Known rows, with every way that one mark hangs from another
j_878(j_453 j_543):  18.3  13.9   6.5  -4.0  21.9   2.7 -11.8  -3.8 -36.1  15.1 -12.6   6.0  -4.2   2.2  19.3  14.8  18.7  27.2  18.3   3.1   4.3 -15.7
j_453(j_495(j_280 j_331 j_864)):   2.4   8.4  39.2 -14.4  13.9  24.1   1.4   1.4  17.8  -9.9  22.4   0.4  14.3 -11.1  -9.6  -1.9  -2.4 -17.2 -21.4  -6.8  10.1 -26.7
j_864(j_495(j_280 j_331) j_526(j_99)): -17.2 -17.8 -15.7   8.9  -7.4  21.6 -10.8  11.4  26.9 -34.5  12.3 -11.6  20.2 -16.0  -8.0   4.6 -16.3 -16.2  14.4   0.1 -11.2  12.9
j_280(j_495(j_864(j_526(j_99)))):  -4.5   0.1  -2.0  -3.1 -19.9  10.8   6.1 -13.7  10.8  12.4  13.1  -2.4  13.9   4.8   9.9  -5.7  15.8   9.0 -27.4  25.7  -0.2  17.6
j_526(j_99 j_543 j_864(j_495(j_331))): -15.1   0.1 -57.9  29.2   2.3   0.0 -14.3  -4.9  12.0  -6.9  -3.6  -4.9  -6.3  -4.7 -21.2 -15.8 -23.8  -8.6  18.4   2.7   4.1  12.5
j_453(j_495(j_280 j_331 j_864(j_526))):  -2.1  -3.8  43.5  -6.0   1.8  17.6   2.4   8.9  29.7 -17.6  17.6   2.9  13.2  -4.7  -0.5  -9.5   0.4 -28.3 -23.1  -8.8   8.0 -19.1
j_878(j_543(j_864)):  14.6   4.8   4.2   2.2   4.2 -22.5   2.8  -7.4 -39.8   7.2  -9.8  -6.2   4.2  14.6  10.7   2.0   2.5  27.0   8.6   5.6   4.5   9.6
j_99(j_526(j_543 j_864)):   2.5  10.5 -38.1  23.5 -11.3 -11.2   2.3 -13.1  -0.4  19.5  -8.0  15.2 -15.9  25.8   5.4 -19.9  -7.3 -23.5   4.6   4.9   6.3   6.8
j_864(j_495(j_280) j_526):   5.6  -7.8  -0.7 -17.5  -6.8   2.6   9.0   7.9  13.1 -29.1   7.2  -1.2   8.9   2.4  -9.2   0.3  -3.8  -3.0  13.7   7.6 -21.6  10.4
j_864(j_526):  11.4  -5.0   7.5  -1.6 -15.5 -13.2   5.8  11.6  14.0  -2.3 -11.4   3.5  -3.0  21.2  13.7   4.3   8.4  -0.2  10.1   9.6  -8.9  14.5
j_543(j_864(j_495(j_280 j_331) j_526)):   2.3 -23.3   5.4   7.4  -4.4  -5.8   7.5   5.0   3.4 -26.5   1.5 -16.2   6.0  -7.1 -15.6  -7.4 -18.2 -16.2  11.2 -13.3 -10.1  15.4
j_864(j_495 j_526(j_99)): -13.3 -13.2 -35.1   0.6 -13.5  -6.9  -4.4  10.4  20.0 -13.8  -4.4  -7.6   8.2   1.7  -1.0   1.9  -4.8  18.7  16.5  21.4  -9.9  22.5
j_280(j_495(j_331)):   4.7  11.8   5.7  -9.3   0.7  20.9  -6.5 -14.1   5.1  -1.7  13.3  -8.7   7.4  -6.0 -21.4  24.6  -0.7  -9.5 -13.7  10.3   3.6  -2.3
j_453(j_495(j_280 j_331(j_878))):  -8.5   5.7  32.6 -11.5  18.0  27.2  -7.2   9.4  14.6 -20.7  14.3   4.5   3.0 -18.7  -9.6  16.0  -2.6 -36.1 -16.0 -19.0   8.2 -23.1
j_453(j_495(j_331)):   1.5   8.1  16.2  -9.8  15.0   5.9  -8.2   7.1  21.6 -10.6   2.0  -2.4   0.1  -4.9 -18.3  15.2  -4.6 -11.3  -8.1  -0.9  17.2 -22.2
j_99(j_526(j_543)):   2.2  15.2 -28.2   9.0 -19.6 -12.8   4.7  -6.8   7.9  24.4  -4.5  18.3  -7.7  19.7  12.1  -1.7  -2.3 -10.0   3.2   3.9   2.0  -3.7
j_280(j_495(j_864(j_526))):   6.1   4.8  12.4 -13.2 -18.3   5.2  11.9 -13.9   6.3  12.1  12.4  -0.4   8.0  12.9   2.1  -3.9  16.5   8.7 -26.8  23.7  -3.7  10.8
j_543(j_864(j_495(j_280 j_331(j_878)))):  -0.9  -8.7   2.5  -2.8  10.5   3.8   3.1  -0.8 -15.3 -14.1   5.8 -16.0   1.8 -17.2 -21.3   5.1 -20.5  -6.0   9.2 -16.6  -9.7   5.0
j_864(j_495):   9.9  12.4 -19.6 -28.2   8.6  -6.6   3.1  -1.5  -4.1  -3.8   0.9  -7.8  -0.1   2.6 -25.4  15.7  -9.1  34.3  18.7  22.2 -12.1  -0.4
j_878(j_453):  21.4   8.3   3.5  -7.6  20.0   9.9  -4.2   0.1  -9.1  17.7 -11.1   6.6 -12.4  -7.8   7.3  15.0  13.7  13.1  19.3  -0.6  -2.8 -13.6
j_331(j_878(j_453(j_495))):  -2.9   7.6  12.8 -11.7  21.3  10.4  -9.1   8.3  -6.9  13.3  -8.9  13.2 -20.6 -13.2   8.9  15.8  17.8  -2.0  -3.8 -11.4   4.0 -20.3
j_280(j_495(j_864)):  10.3  16.8   8.9 -21.2  -6.2  11.4  11.3 -21.3  -4.5  19.6  16.1  -1.9   9.0   5.4  -6.6   3.7  13.7  19.8 -25.9  25.9  -1.9   3.3
j_453(j_495):   7.6  10.8   9.8 -19.4  13.3  -3.7   3.4   4.7  14.4  -2.9  -0.8   4.7  -2.1   0.8  -8.5   8.5   6.9   3.1  -9.3  10.9  12.0 -13.9
j_543(j_864(j_495 j_526)):   6.1 -19.9 -10.1   0.3  -9.4 -28.6  13.3   3.8  -1.6 -10.0 -11.9 -12.8  -2.5   7.3 -10.3 -10.2  -9.2  11.2  12.3   3.0  -9.4  21.6
j_331(j_878(j_543)):  -2.3  17.4   7.8 -11.1   3.3  -4.8  -7.8   2.0 -35.8  12.3  -8.1   7.5  -5.7  14.4  18.1  21.3  11.0  23.1   3.2   3.8  -5.5   1.6
j_526(j_99 j_543(j_864(j_495))):  -8.5  -6.3 -48.3  17.8 -11.1 -20.2   5.9  -3.0   5.7   8.8  -6.7  -1.4   0.3 -10.3  -1.4 -12.0 -12.8  12.4  12.7  -1.3  -0.1  16.2
j_331(j_878(j_453)):   3.1   9.2   7.6  -8.4  15.2  10.9  -8.1   5.3 -18.2  21.2 -12.4  11.0 -19.8  -7.3  15.8  20.8  15.3   7.4  10.3  -9.5  -7.9  -9.2

Rows
 -9.4   8.0  19.5  -9.7  14.2   8.3 -11.9  10.7  14.6  -6.8  -0.2   1.9  -6.1  -6.6 -12.4  19.4  -1.9 -14.7 -12.7  -8.3  13.9 -21.8 => j_453(j_495(j_331(j_878)))
  9.7  -2.8  13.8   4.8  27.7  -9.3  -5.2  -3.8 -31.5   5.3 -12.9   2.2  -6.2  -9.5  11.3  -4.5  16.2  12.1  -2.1 -11.6  22.4 -18.7 => j_878(j_453(j_495) j_543(j_864))
  3.1 -16.9  -3.7  27.2   6.2  -9.5  -9.6   0.0 -29.9   9.6 -19.5  -0.9  -1.4  -3.7  34.2  -7.2  15.9  12.1  13.9  -9.1   9.8   9.3 => j_878(j_453 j_543(j_864(j_526(j_99))))
 -3.7  -6.1 -35.1  26.5 -13.9 -18.4   6.8  -1.1   6.4  16.6  -9.7   4.8  -0.1  -5.9  14.4 -11.9  -5.1   1.0   8.6  -7.4   3.6  17.7 => j_526(j_99 j_543(j_864))
  2.1   3.2 -27.8  19.1 -20.2 -22.4  10.8  -9.9   0.7  24.5  -8.1  11.2  -8.9  15.4  11.0 -12.4  -6.6 -13.2   1.0  -4.4   4.4   4.0 => j_99(j_526(j_543(j_864)))
 -7.3  11.7   9.0  -9.2   0.4  23.4 -10.0 -10.9  -1.4   1.6  11.8  -5.7   0.2  -7.3 -16.2  28.6   1.9 -13.4 -18.4   2.2   0.9  -0.4 => j_280(j_495(j_331(j_878)))
 -4.9   0.4  26.9  -0.2  -9.2  -9.3   1.9  10.4  34.8  -1.4   1.8   6.8  -1.1   9.4  -3.9 -11.9   0.2 -13.9 -20.5  -5.4  13.9 -20.7 => j_453(j_495(j_331 j_864(j_526(j_543))))
 -0.1 -24.1 -12.4  24.4 -15.0 -17.8   6.4   6.2   4.1   1.8 -13.2  -8.8   3.4   2.4  18.8 -11.6  -0.8  -2.0   6.9  -0.6   0.1  33.7 => j_543(j_864(j_526(j_99)))
 -6.3   7.6  -8.4 -14.7  17.7  11.6 -16.0   4.6  -6.3  -3.1  -2.4  -8.7 -10.1 -13.4 -24.9  26.0 -12.2  13.9  18.3  -3.4  -8.3 -16.2 => j_864(j_495(j_331(j_878(j_453))))
 -7.8  14.4  18.6 -11.7  -4.8  23.1  -3.8 -14.7  -3.6  15.5  17.6  -5.3   4.3  -2.1  -9.9  14.1   4.9   1.3 -29.6   7.3   0.8  -4.8 => j_280(j_495(j_331(j_878) j_864))
 11.3  10.4  37.5  -7.0   4.1  31.8   1.4  -3.1   1.0   0.4  23.3  -5.0  18.5  -5.4  -1.0   3.5  -9.2  -8.8  -2.6  -7.5  -7.9 -13.9 => j_495(j_280 j_331 j_864)
-12.8 -13.0 -28.5   5.1 -20.2   0.2   6.7   9.9  27.6 -24.0   6.4   7.0  10.4  -6.9   2.9 -11.3  -6.4 -12.3  12.7   0.1 -16.7  15.0 => j_864(j_495(j_280) j_526(j_99 j_543))
 -6.7 -25.2 -27.9  13.3 -11.3 -21.2   6.6   4.2   4.2  -8.3  -9.5 -15.1   4.7  -2.7  -1.4 -12.5 -10.1  13.0  12.2   5.5  -4.6  30.8 => j_543(j_864(j_495 j_526(j_99)))
-11.5 -26.6 -22.4  21.6  -9.7 -13.6  -3.7   6.4  10.0 -14.0  -7.2 -22.1   5.5  -7.0  -8.7  -6.7 -19.8   1.0  13.0  -2.7  -0.8  24.8 => j_543(j_864(j_495(j_331) j_526(j_99)))
  9.0  -0.9  -7.5   2.5  -3.7 -14.2  13.0  -1.4   1.8  -7.3   0.8  -0.6  -4.4  -6.4 -19.4  -6.8 -18.0 -11.7  11.7 -19.6  -8.1  -3.6 => j_526(j_543(j_864(j_495(j_280 j_331))))
 11.2  -4.1  23.2   2.8  31.0   6.8  -1.3  -5.2 -31.5  -5.3  -2.7   5.0   0.9 -20.0  13.4  -7.4  16.5  -4.5  -4.5 -20.3  17.6 -19.8 => j_878(j_453(j_495(j_280)) j_543(j_864))
  7.7 -13.4  -2.0   8.9  11.7 -17.8  -3.9  -1.1 -34.4  -0.2 -17.8  -4.4  -5.7  -0.1  11.0  -6.2   9.3  22.5  18.1  -5.6   2.1   0.1 => j_878(j_453 j_543(j_864(j_495 j_526)))
-11.3   2.6  23.6  -3.3 -17.3  16.1  -2.5  -7.3   7.3   8.0  13.0  -4.0   3.3   5.0  -1.9   6.6   7.9  -9.4 -30.7   4.8  -1.9   3.4 => j_280(j_495(j_331(j_878) j_864(j_526)))
-13.1  -8.5 -43.1  24.1  -9.5 -14.3  -0.8  -0.7   9.7   3.3  -5.3  -6.4   2.0 -14.4  -7.6  -7.7 -19.2   3.4  13.3  -8.4   3.1  11.0 => j_526(j_99 j_543(j_864(j_495(j_331))))
 -7.4  13.4  22.4 -10.3  18.9   4.9 -10.7   2.1 -30.3  20.2  -7.0  13.8 -12.4  -1.4  22.0   7.0  23.7  20.0 -11.5  -6.7   8.9 -23.7 => j_331(j_878(j_453(j_495(j_864)) j_543))
  1.7  -3.6 -18.7  -9.1 -21.3 -28.7  10.4  10.4  21.9 -12.3  -9.4   7.3  -8.8  17.7 -10.8  -6.3  -4.9   6.6  16.1   7.1 -15.9   5.2 => j_864(j_495 j_526(j_543))
 -5.7  10.3  23.9  -9.9  24.7  17.6 -11.3   3.6 -29.0   3.1  -1.2  15.8  -8.9 -13.0  20.8  13.1  22.5  -2.6  -6.9 -16.4   6.2 -23.0 => j_331(j_878(j_453(j_495(j_280)) j_543))
 -0.5   3.4 -10.4   0.0  20.7  20.2  -9.5  -4.6 -12.7 -21.8   7.6 -10.1  -7.4  -3.3 -29.7  -1.8 -19.4 -17.1  13.4  -2.2  -9.0   5.4 => j_526(j_864(j_495(j_280 j_331(j_878))))
 -0.6   7.0 -45.5   8.6   1.9  -1.0  -3.7 -14.4  -8.1   6.8  -1.1  -2.1  -8.2  18.1 -12.2 -10.8 -14.0  -1.3   8.2  21.5   2.8  10.7 => j_99(j_526(j_864(j_495)))
 13.6   5.3 -18.4  -8.0  19.3  10.8   3.3  -9.6 -14.0 -18.7   7.2  -7.6  -2.8   2.6 -27.0 -10.4 -13.1  -2.8  16.7  12.9 -11.1  11.6 => j_526(j_864(j_495(j_280)))
 -1.6   3.4 -38.5  12.1 -17.8 -24.3  10.2  -9.9  -0.1  18.1  -5.4   7.4  -8.4  12.6  -1.4 -12.6 -13.2  -4.0   3.9  -0.4   2.0   2.5 => j_99(j_526(j_543(j_864(j_495))))
 13.6   0.8  30.1  -4.4 -21.7   1.8  22.3   3.4  12.6   3.5  11.5  16.2   8.6  13.8  22.3 -22.6   8.4 -12.8  -6.9  -5.1 -17.6   1.2 => j_495(j_280 j_864(j_526(j_543)))
 -5.4   2.0  -5.6   0.9 -26.8   3.0   9.9 -13.2  16.0  15.3  11.8   5.2   9.4   6.7   9.7 -12.1  15.6   3.2 -27.6  18.6  -1.1  13.9 => j_280(j_495(j_864(j_526(j_99 j_543))))
 -5.2  -6.1 -12.0   0.9 -19.2 -19.5  -1.3  13.7  29.0 -19.3  -7.7   0.3  -6.7  12.3 -20.5   1.6 -16.0  -7.7  17.0  -3.7 -11.1  -2.9 => j_864(j_495(j_331) j_526(j_543))
 -5.7  -5.2  22.3  -4.7  -2.4  14.5   8.9   6.3  26.3  -9.0  16.5   8.1  17.3  -6.4  15.2 -18.0  11.3 -12.7 -24.7   4.1   6.1  -4.4 => j_453(j_495(j_280 j_864(j_526(j_99))))
  9.7  13.5  21.5  -9.5  24.6   1.8  -8.1  -4.0 -24.2  16.9  -4.5   9.4  -1.5  -0.6  16.4  -2.6  23.6  28.8  -7.7   3.8  19.0 -30.8 => j_878(j_453(j_495(j_864)) j_543)
  3.2  -1.2  27.3   5.7 -15.8  -0.6  -3.5   7.7  15.8   7.8  -0.1  -6.3   5.7  19.2   6.2  -2.2  -4.4   3.3  -0.6   2.9  -2.7  -1.7 => j_495(j_331 j_864(j_526))
 -8.9   7.7  42.5 -13.4  12.5  25.9  -1.1   5.3  11.0  -6.6  20.7   4.2   7.2 -13.9  -4.0   1.5  -0.4 -20.1 -26.7 -13.9   7.4 -26.6 => j_453(j_495(j_280 j_331(j_878) j_864))
 -4.0  -1.5  30.8  -3.5  -2.1  -1.8  -2.1  10.8  29.2  -4.2   3.2  -0.2   3.6   7.9  -4.4  -6.0   0.6  -7.2 -19.5   1.8  14.5 -17.8 => j_453(j_495(j_331 j_864(j_526)))
 -5.0 -26.8 -18.4  11.9  -8.4  -5.8  10.3   3.5   3.2 -19.1   1.4 -12.8  11.9 -12.2   0.9 -15.0 -10.6  -3.7   9.9  -2.1  -9.4  29.5 => j_543(j_864(j_495(j_280) j_526(j_99)))
 -2.3   6.4   8.1  -1.0   3.2 -14.5  -2.1  -0.3 -42.9  12.6 -11.7   1.5  -6.6  11.0  17.7  10.3   7.2  18.9   0.7  -5.0  -1.7   9.3 => j_331(j_878(j_543(j_864)))
 -3.2  -7.3  13.8  11.2   5.9  -9.3  -7.8   5.1 -38.8  13.7 -19.9   7.1 -16.4   2.1  30.5   3.6  17.9   7.0   5.7 -18.2  -0.9   3.0 => j_331(j_878(j_453 j_543(j_864(j_526))))
